Each row was made from one walk, in order. Every step used is in the known rows, and no mark comes twice. Write each row's walk.
In the rows, 128 means zero.
Known rows:
runad vuvid zugoris gugegab nesob: [119  86 164 141 175 143 120 166 188 159 134 165 145 133  99  71 160 128
 139 127 132 108 121 147 171]
gonop bage: [140 162 157 183 112 110 102 152 121 143 150 151 134 128 135 103 150 149
 114 174 157 139 117 133 157]
bage zugoris vuvid: [124 136 121 195 122  80 109 172 119 117 158 105 146 155 162  85 174 188
 132 168 176 115 165 116 136]
vuvid zugoris gugegab nesob: [115  99 159 151 140 166  95 142 159 142 138 181 164 102 106  80 133 122
 154 162 157 110 135 131 168]
bage pozo tadarog zadafu: [125 144 153 172 164  51  79 180 182 123 153 114 184 139 134 118 156 140
 131 190 167  96 149  92 174]
runad vuvid: [118 130 163 171 163  90 117 171 155 146 154 114 148 176 169  83 186 144
  89 155 136 117 132 129 138]
nesob gugegab zugoris vuvid: [ 60 130 116 215 107 122 141 162 107 119 184  84 168 170 148  68 194 148
 126 155 182 150 162 157 116]
pozo tadarog zadafu: [112 148 126 161 132  58  70 174 145 164 150 110 182 142 124 122 170 142
 103 192 147 104 143 102 166]
gugegab zugoris vuvid: [ 93 136 113 203 122 103 144 174  98 126 168 102 151 152 140  77 210 176
 128 166 155 147 155 139 124]
gugegab zugoris vuvid pozo tadarog zadafu: [ 86 118 104 181 148  93 114 177 139 141 125  99 156 161  67  90 182 163
 151 154 132 128 171 112 152]
vuvid pozo tadarog: [123 143 141 170 168 130  56 152 166 143  97 164 166 165 116  78 132 103
 128 175 125 109 122  94 137]
pozo bage zugoris: [165 137 134 146 123  76  80 121 138 147 158 148 132 125 168 108 142 142
 138 146 152 129 148 129 118]
tadarog zadafu: [ 92 133 149 173 118  70  93 164 138 137 184  97 178 129 154 113 165 164
 104 205 172 107 167 108 152]
zugoris gugegab runad: [120 133 130 158  99 131 139 147 132 109 139 114 191 150  93  96 158 134
 150 180 178 106 128 141 142]
vuvid zugoris gugegab: [127 132 170 169 141 155  65 137 168 143 128 154 172 133 123 111 113 134
 164 166 151  87 124 111 161]
bage zugoris: [143 137 160 171 148  89  87 135 124 115 178 138 143 133 174  78 151 160
 132 168 173 102 170 126 125]
vuvid pozo bage: [128 125 144 155 128 137  74 121 158 146 117 161 142 137 139  99 116 104
 129 165 119 148 125 105 115]
pozo bage zugoris gugegab: [167 134 104 159 111  83  81 111 145 131 130 153 151 135 122 127 108 139
 162 137 149 106 124 130 141]
nesob gugegab: [ 81 141 151 195 115 131  83 145 138 131 175 122 181 160 179  81 150 115
 106 186 183 128 137 132 126]
nesob gugegab zugoris vuvid pozo tadarog zadafu: [ 58 117 102 189 136 114 112 166 145 135 138  88 176 176  71  78 173 137
 148 145 150 136 170 132 144]
vuvid zugoris: [124 138 196 166 158 142  57 144 159 160 156 147 159 117 163  93 151 132
 135 175 153 112 152 112 128]
tadarog pozo bage: [134 136 150 172 130  79 100 146 162 162 145 133 166 122 133 126 148 130
 110 162 126 122 122  76 116]

Write each row's walk:
[136 128 112 182 167 102  76 170 150 125  91 135 148 175 106  75 147 154
 149 145 131 107 150  98 142]  bage zugoris vuvid pozo tadarog
[166 108 128 121 122 135 116  98 148 107  99 155 141 137  63  92 112 115
 208 131 157 118 146 146 125]  vuvid pozo bage zugoris gugegab runad
[175 105 141 124 157  63 167 142 176 135 127 101 141 161  50 111 159 150
 172  77 136  85 132 140 128]  tadarog pozo bage zugoris gugegab runad vuvid
[130 119 177 157 174 133  84 155 192 160 122 142 151 161 123 103 137 137
 145 126 131  80 113 127 160]  runad vuvid zugoris gugegab
[ 77 117 103 187 111 149 121 130 133 130 133 116 147 160 114  80 153 107
 157 128 142 179 149 147  99]  nesob gugegab zugoris vuvid pozo bage
[180 110 164 131 161 133 169 135 151 102  96 141 108 169  26  68 132 148
 200  87 158  97 139 180 155]  gonop bage zugoris gugegab runad vuvid pozo
[ 98 105 110 166 111 129 126 154 137 115 145 162 173 123 117  80 151 129
 130 186 164 118 120 135 162]  zugoris gugegab nesob
[148  91 158 135 177 129 156 133 163  95 109 122 139 188  66  65 148 142
 182 112 158  75 163 154 134]  bage zugoris gugegab runad vuvid pozo
[160 116 153 144 145 112  71 105 150 133 131 170 125 127 145  85 114 124
 160 144 135 132 160 118 111]  vuvid pozo bage zugoris
[ 58 113 128 208 130 164 139 145 120 108 149 108 159 179 121  52 167 131
 147 150 164 150 173 143 108]  nesob gugegab zugoris vuvid pozo
[109 116 107 177 126 130 120 141 125 146 118 130 129 148 110  87 165 136
 154 137 114 173 143 129 112]  gugegab zugoris vuvid pozo bage
[111 121 104 179 111 124  88 156 159 145  95 124 152 151 128 110 135 123
 127 163 114 163 121  97 125]  zugoris vuvid pozo bage
[139 105 134 114 135 134 146 139 180 137  80 126 144 174  55 100 141 100
 164 108 121 130 100 149 132]  zugoris gugegab runad vuvid pozo bage
[134  95 162 113 158 127 136 120 170 129 137 121 121 172 101  56 155  96
 164  85 155 141 162 185  95]  nesob gugegab runad vuvid pozo bage zugoris
[135 128 173 137 133 169 102 136 153 137 130 133 175 126  82  93 144 129
 185 158 166 102 142 141 143]  vuvid zugoris gugegab runad
[121 120 140 148 138 109 162 171 153 123 131  94 169 186  86  89 184 135
 136 141 157  97 111 151 144]  zugoris gugegab runad vuvid
[146 139  97 170 112  64  91 157 129 136 143 115 135 142 152 116 164 164
 134 144 141 146 139 126 124]  pozo bage zugoris vuvid
[149  95 134 110 180  82 135 165 179 118  98 104 149 183  12  87 153 144
 185 103 143  64 159 146 169]  bage zugoris gugegab runad vuvid pozo tadarog zadafu
[167  98 136 136 167  99 101 118 192 126  85 148 115 171 101  96 105 123
 172  94 113 100 122 130 142]  runad vuvid pozo bage zugoris gugegab
[174 107 119 115 134  78 153 137 152 138 129 113 127 162  83 107 168 140
 171  93 145 114 122 177 126]  pozo bage zugoris gugegab runad vuvid
